Every row comes from one small tree of marks. Brackets hold a mark, then the marks that hang from it, in the order of their numbers. Every link used is in the known rows. Which tree was each row made from?
Known rows
(j_436 (j_688 (j_381 j_230 j_302))): [-0.14 -1.26 -1.35  0.59  1.15  0.91 -0.65  2.08  0.24  0.37  2.23  0.41
  0.63  0.82 -0.63  0.64 -2.86 -0.61  2.09  1.13  1.42  1.49]
(j_230 j_688): [-0.26 -0.62 -0.15  1.20 -0.94 -0.38  0.24 -1.41  1.30 -0.04  1.50  1.99
 -1.13  1.97  0.49 -0.87 -1.54 -0.79  0.30  0.88 -1.39  0.50]
(j_688 (j_47 (j_381 j_230) j_436)): [-1.89  3.01 -1.75 -0.18  3.92 -0.34 -4.21 -0.38  0.21 -1.34  1.31  1.21
 -1.40 -1.45 -0.24 -0.16 -1.29 -3.31 -1.71 -3.31 -1.68 -2.61]
(j_381 j_230 j_302): [ 2.20 -0.40 -2.23  0.70 -0.01  1.42 -1.55  0.99  2.11  0.67  1.15  1.87
  0.70  0.94 -2.43 -1.87 -3.27 -2.03  1.04  2.46  1.11  1.46]
(j_381 (j_47 j_230 j_436) (j_302 j_688)): [ 2.38 -3.07 -3.41  1.11  3.14  3.11 -0.18  4.38  0.16 -1.04  2.67  2.81
 -0.52  2.21 -1.77 -1.91 -1.35 -1.25 -0.04  1.31 -2.03 -1.89]
(j_436 j_381 (j_688 (j_47 j_230))): [-1.66 -1.43 -0.79 -0.28  2.10  0.08 -0.54  2.06 -1.59 -0.27  4.22 -1.70
 -0.31 -0.30  0.72  2.42 -3.09 -1.40 -1.06  0.64  0.95 -0.02]
(j_47 j_230 j_381 (j_436 j_688)): [-1.64 -1.09 -2.44  1.17  5.57 -0.79 -0.04  1.07 -1.27 -3.29  2.19  1.58
 -0.73 -1.21 -1.55 -1.91 -1.50 -3.34 -1.59 -2.00 -4.28 -3.02]
(j_47 (j_381 j_230 j_302) j_436): [ 0.56  0.58 -3.86  0.61  3.09  1.45 -2.22  0.09  1.91 -2.45  0.70  2.71
  0.39  0.09 -2.40 -3.33 -3.03 -4.17 -0.27 -0.40 -2.72 -1.63]
(j_688 (j_47 j_436)): [-1.74  1.71 -0.88 -0.52  2.33 -0.05 -2.79  0.53 -0.64 -0.68  1.29  1.40
 -0.98 -0.78  1.04  1.24 -0.62 -1.65 -1.30 -3.00 -1.54 -2.63]
(j_436 (j_381 j_230) j_688): [ 0.13 -1.87 -1.86  0.80  0.78  0.70  0.42  1.10 -0.03  1.31  2.51 -1.81
  0.96  0.64  0.27  1.63 -4.79 -0.85  0.47  2.98  2.23  2.77]
(j_302 (j_47 (j_436 j_381)) j_230): [-3.98 -0.25 -0.27  0.64  1.93  2.19 -1.94  3.53 -0.30 -1.11 -2.45 -1.25
 -0.42  1.10  0.18 -1.54 -0.34 -2.04 -1.69 -0.25 -0.49 -0.97]
(j_436 j_381): [ 0.24 -0.53 -1.15 -0.77 -0.66  1.53 -0.01  0.28 -0.44 -0.54  0.83 -1.31
  0.80  0.08  0.77  0.22 -1.26 -0.67 -0.50  1.69  1.26  0.84]
(j_688 (j_381 (j_47 j_436) (j_302 j_230))): [ 0.03 -0.88 -2.61 -0.14  2.68  3.99 -2.65  3.34 -0.56 -2.51 -0.05  2.75
 -0.02  1.34 -1.54 -1.22  1.01 -1.48  0.13  0.16 -1.23 -1.02]
(j_302 j_47 j_230): [-3.92  0.17  1.99  0.77  1.08  0.81 -1.68  3.19  0.35  0.11 -2.98 -2.01
 -1.12  1.31 -0.68 -1.30  0.99 -0.59 -0.94 -0.37  0.50 -0.08]
(j_47 j_230 j_436): [ 0.11 -0.36 -2.34  0.85  3.53  0.01 -0.68  1.30 -1.89 -2.09  1.21  3.29
 -0.59 -1.79 -0.79 -1.91  0.00 -2.44 -1.85 -1.51 -2.60 -2.43]
(j_47 (j_230 j_688) j_381 j_436): [-1.00  0.01 -2.69  1.43  4.20 -0.56 -1.07 -0.84 -0.15 -4.02  2.19  4.04
 -1.87 -0.48 -1.26 -4.03 -0.91 -4.41 -2.07 -1.83 -5.13 -3.26]
(j_47 (j_436 (j_381 (j_230 j_688) j_302))): [ 1.24 -1.05 -4.23  0.85  0.67  2.51 -1.21  0.50  1.15 -1.13  2.10  3.24
  0.68  1.36 -0.26 -1.94 -4.55 -3.42 -0.19  2.13 -1.19  0.15]
(j_230 j_302 j_688): [ 0.49 -0.94 -0.90  2.72 -2.38  0.49  0.45 -2.45  2.54  0.37  1.94  1.57
 -2.00  3.95 -0.94 -0.47 -2.02 -0.02  1.14  2.17 -3.26 -0.27]
(j_47 (j_436 j_688)): [-1.07 -1.62 -1.64  1.05  2.26  0.02  0.88  1.08 -0.50 -0.46  1.01  1.26
  0.51  0.67  0.50  0.87 -2.53 -0.75  0.11 -0.69 -2.43 -1.11]
(j_47 (j_436 j_381)): [-0.07 -0.48 -2.78 -0.18  1.05  1.81 -0.39  0.54 -0.81 -1.51  0.57  0.97
  0.96 -0.24  1.02 -0.31 -1.69 -1.74 -0.99  0.10 -1.20 -1.03]
(j_688 j_47 j_381): [-2.15  3.15  0.40 -1.65  1.44  0.38 -3.98  0.91 -1.67 -0.87  1.27 -0.03
 -1.25 -1.77  1.67  1.64  1.92 -0.49 -0.15 -3.31  1.38 -1.61]
(j_302 j_47 j_230 j_688): [-4.58 -0.74  2.81  1.27  0.73  1.11 -0.55  4.86  0.39  1.30 -2.34 -3.58
 -1.61  1.75  1.92 -1.37  1.22  0.59 -0.56 -0.85  1.56  0.13]
(j_230 j_302): [ 0.77 -0.33 -0.77  1.50 -1.44  0.89  0.23 -1.19  1.23  0.35  0.49 -0.49
 -0.93  2.00 -1.44  0.38 -0.54  0.80  0.74  1.26 -1.94 -0.76]
(j_688 j_47): [-1.52  1.71  0.61 -0.80  0.96 -0.57 -2.42  0.27 -0.25  0.21  1.32 -0.20
 -1.16 -0.61  0.71  1.60 -0.03 -0.69 -0.79 -2.02  0.19 -1.23]
(j_47 j_230): [ 0.39 -0.36 -0.56  0.45  2.01 -0.57 -0.31  0.92 -1.47 -1.01  1.28  1.15
 -0.88 -1.52 -1.19 -1.46  0.67 -1.20 -1.26 -0.28 -0.46 -0.83]

Which tree is each row?
[-0.32 -0.11 -2.95 -0.15  2.36  1.63 -1.02  0.18  1.46 -3.56  0.40  2.19
  0.51  0.62 -1.77 -3.04 -1.83 -3.39 -0.34 -1.01 -3.90 -2.92] => (j_47 (j_381 j_302) j_436)
[-3.31 -0.54  1.63  0.23  0.95  1.85 -0.88  3.62 -1.24 -0.43 -0.86 -1.31
 -1.18 -0.54  2.95 -1.14  2.83  0.26 -0.49 -1.55  1.59  0.67] => (j_302 j_230 (j_688 j_381))
[ 2.92 -2.78 -2.73  1.22  1.53  2.10 -0.56  1.92  1.24 -1.18  3.18  3.63
 -1.07  3.35 -3.74 -2.00 -1.84 -1.74  0.26  3.29 -2.00 -0.40] => (j_381 (j_47 (j_230 j_688)) j_302)
[-0.34 -1.44 -0.75 -0.35 -1.54  3.01  0.11  3.45  1.19  0.20  0.99 -2.69
  0.71  2.42  0.91 -1.05 -2.54 -0.54  0.97  2.51  2.26  0.49] => (j_436 (j_381 (j_302 j_47 j_688)))
[ 0.70 -3.27 -1.75 -0.10  0.30  4.46 -0.09  3.88  0.70 -0.54  1.20 -1.09
  0.37  2.88 -0.34 -0.74 -1.46 -0.83 -0.27  3.76  1.00  1.35] => (j_436 (j_381 j_47 (j_302 j_230 j_688)))
[-1.27  0.65 -0.91  0.14  1.59  0.93 -1.91  2.13 -0.39  1.01  2.11 -0.75
 -0.94 -0.52  3.37  0.84 -1.73 -1.00 -0.71 -1.54  1.25 -0.67] => (j_302 (j_688 (j_47 (j_436 (j_381 j_230)))))
[-1.67  0.80 -0.53  0.79  1.79 -0.06 -2.45  1.04 -0.33  1.17  2.87 -0.78
 -1.18  0.36  0.24  3.03 -1.98 -0.03  1.20 -0.90  0.89  0.09] => (j_436 (j_688 j_47 (j_381 (j_230 j_302))))
[ 0.69 -0.58 -3.37  1.41  0.79  2.29 -0.63  0.70  0.15  0.14  1.30  0.43
  0.05  0.57  1.00 -0.51 -2.83 -1.39 -0.26  1.07 -0.67 -0.39] => (j_47 (j_436 (j_381 (j_230 (j_302 j_688)))))
[ 1.80 -1.41 -3.67  2.06  4.15  1.03 -1.20  1.60  0.24  1.22  1.51  1.93
 -0.33  1.57 -1.96  1.37 -3.31 -0.80  0.19  1.51 -0.88  0.64] => (j_381 (j_47 (j_436 j_688)) j_230)
[-2.05 -0.80 -1.95  0.73  3.69 -0.20  0.27  0.06  0.19 -2.35  0.95  0.50
  0.09  0.29 -0.37 -0.39 -2.21 -2.00 -0.37 -1.76 -3.74 -2.29] => (j_47 j_381 (j_436 j_688))
[-4.56  0.49  1.71  1.21  0.62  1.05 -2.44  2.49  0.45 -0.59 -1.73 -0.27
 -2.09  2.12  0.36 -1.90  0.98 -1.11 -0.26 -0.55  0.07  0.17] => (j_302 j_47 (j_230 (j_688 j_381)))
[ 0.51 -0.21 -1.48  1.98 -0.62  1.12 -2.05  1.26  3.55  1.28  1.18  1.80
 -0.77  3.65 -2.27 -2.68 -4.60 -2.29  1.65  2.90  0.82  1.17] => (j_381 (j_230 j_688) (j_302 j_47))
[-1.69  0.64 -0.83  1.08  2.94  0.03 -1.45  2.82 -0.97 -0.82 -0.54  0.46
 -1.04 -0.10 -1.01 -1.74 -0.11 -1.46 -0.96 -1.59 -1.14 -2.81] => (j_302 (j_47 j_230 j_436))
[-4.14 -0.38  1.80  1.74  0.34  0.47 -1.48  2.03  1.31  0.06 -1.72 -0.42
 -2.02  2.87 -0.23 -1.94 -0.18 -1.26 -0.74  0.33 -0.65  0.38] => (j_302 j_47 (j_230 j_688))
[-4.19 -0.78 -0.39  1.59  1.25  1.91 -1.76  2.53  0.68 -1.15 -1.30  0.34
 -1.33  2.67  0.65 -2.25 -1.57 -2.71 -1.49  0.42 -1.58 -0.55] => (j_302 (j_47 (j_436 j_381)) (j_230 j_688))
[-2.60 -0.35  0.20  0.22  3.72 -1.65 -0.93  1.19 -0.71 -0.94  3.26 -0.95
 -1.39 -0.53 -0.55  1.27 -1.62 -1.59 -0.91 -1.80 -1.26 -1.50] => (j_436 (j_688 (j_47 j_230 j_381)))
[-2.09  1.49 -0.44  0.31  2.84 -0.02 -2.29  1.37  0.34  0.14  1.62 -0.68
 -1.63 -0.78  2.38 -0.17 -0.81 -1.47 -0.79 -3.10 -0.25 -1.76] => (j_302 (j_688 (j_47 (j_381 j_230) j_436)))
[-0.94 -2.98 -1.07  0.15 -0.51  2.12  1.02  3.29  1.03  0.23  2.07 -2.60
  1.44  3.27 -0.53  0.78 -5.01 -0.72  1.56  3.43  1.34  1.01] => (j_436 (j_381 (j_302 j_47)) j_688)
[-2.01  1.49  0.69  0.03  1.74 -0.37 -2.02  1.14  0.60  0.79  1.71 -1.99
 -1.86 -0.59  2.14  0.13 -0.34 -0.71 -0.37 -2.27  1.11 -0.66] => (j_302 (j_688 (j_47 (j_381 j_230))))
[ 0.53 -2.34 -3.91  0.90  1.77  2.12 -0.02  1.88  0.48 -0.44  2.51  1.51
  1.58  1.29 -0.41 -0.10 -5.64 -2.61  0.38  2.18 -0.70  0.44] => (j_47 (j_436 (j_381 j_230 j_302) j_688))
[-2.81 -0.41  0.61  0.84  0.56  1.00 -1.52  0.69 -0.12 -1.46 -0.32  1.79
 -1.41  0.82  0.68 -1.73  1.15 -1.59 -0.82 -0.13 -0.80  0.86] => (j_302 (j_230 (j_688 j_381)))
[-2.09 -0.87 -0.97  1.17  2.13  1.91 -2.00  1.36 -0.28 -1.78 -0.24  2.95
 -1.64  1.56  0.06 -1.42  0.96 -1.82 -1.06 -0.11 -2.19 -0.02] => (j_302 (j_230 (j_688 (j_381 (j_47 j_436)))))
[-2.46  1.15  1.26 -0.38  1.28 -0.26 -1.32  1.27  0.26  0.11  1.50 -2.27
 -1.70 -0.27  2.61  0.33  0.35 -0.17 -0.51 -2.75  0.38 -1.46] => (j_302 (j_688 (j_47 j_381)))
[-1.43  0.46 -1.40  0.38  0.54  0.37 -1.95 -0.74  0.55 -0.81  2.90  2.52
 -1.48  1.45  1.73  0.27 -2.62 -2.46 -0.99 -0.61 -1.94 -1.18] => (j_230 (j_688 (j_47 (j_436 j_381))))
[-3.12  0.45 -0.09  1.25  3.74  0.16 -0.86  3.72 -0.32 -1.05 -0.06 -1.75
 -1.88  0.09  0.91 -2.89  0.30 -1.40 -0.84 -2.94 -1.18 -3.42] => (j_302 (j_47 j_230 j_381 j_436) j_688)
[ 0.93 -0.27 -2.10  0.71 -0.59  1.10 -1.08 -0.75  0.83  0.43  1.98  0.47
 -0.09  0.68  0.51 -0.69 -3.47 -1.97 -0.23  2.96  1.56  2.37] => (j_436 (j_381 (j_230 j_688)))
[-1.85  0.23 -0.89  1.80  2.35 -0.22 -1.28  1.94 -0.11 -0.87  0.40  1.76
 -1.83  1.12 -0.65 -2.27 -1.14 -1.99 -0.75 -1.00 -2.08 -2.54] => (j_302 (j_47 (j_230 j_688) j_436))
[ 1.70 -1.51 -1.75  1.41  2.40  0.50 -0.49  0.85 -0.18 -0.52  2.31  2.45
 -1.92  1.81 -2.16 -0.61 -0.13 -0.67 -0.80  1.72 -1.60 -0.34] => (j_381 (j_47 (j_230 j_688)))
[-1.95 -0.86  0.04  0.93  1.27  1.62 -1.81  1.22 -0.06 -1.27 -0.13  1.93
 -1.73  1.76 -0.15 -1.17  1.30 -1.20 -0.82  0.53 -0.98  0.92] => (j_302 (j_230 (j_688 (j_381 j_47))))
[ 0.37  0.04 -1.42  0.54  1.21  1.12 -1.13  0.77  2.38 -0.64  1.15 -0.28
 -0.22  0.62 -1.23 -2.92 -2.11 -2.21  0.72  0.57  0.22  0.21] => (j_47 (j_381 j_230 (j_302 j_688)))
[ 0.62  0.39 -2.01  1.20 -0.80  1.97 -1.51  0.29  1.03  1.25  0.61 -2.18
 -0.23  1.45 -0.86  0.01 -2.86 -0.80  0.34  3.00  1.75  1.18] => (j_436 (j_381 (j_230 (j_302 j_47))))
[-5.11 -0.47  0.50  1.26  3.11  1.29 -1.75  4.40 -0.76 -0.78 -2.15 -0.92
 -0.77  1.21  0.28 -0.56 -0.11 -1.10 -0.55 -1.69 -0.79 -1.19] => (j_302 (j_47 (j_436 (j_688 j_381))) j_230)
[ 1.37 -0.34 -3.21 -0.54  2.04  3.56 -2.24  2.53 -0.30 -1.99  0.81  2.70
  0.26  1.34 -1.31 -0.49  0.30 -0.82  1.12  0.15 -0.88 -1.49] => (j_688 (j_381 (j_47 j_436) j_302))
[ 0.14 -1.41 -1.66  0.16 -0.77  2.32 -0.65  2.08  0.99 -1.06  2.05 -0.07
  0.08  2.41 -1.06 -2.19 -3.11 -2.25  0.14  3.13  0.62  0.10] => (j_436 (j_381 (j_302 (j_47 (j_230 j_688)))))
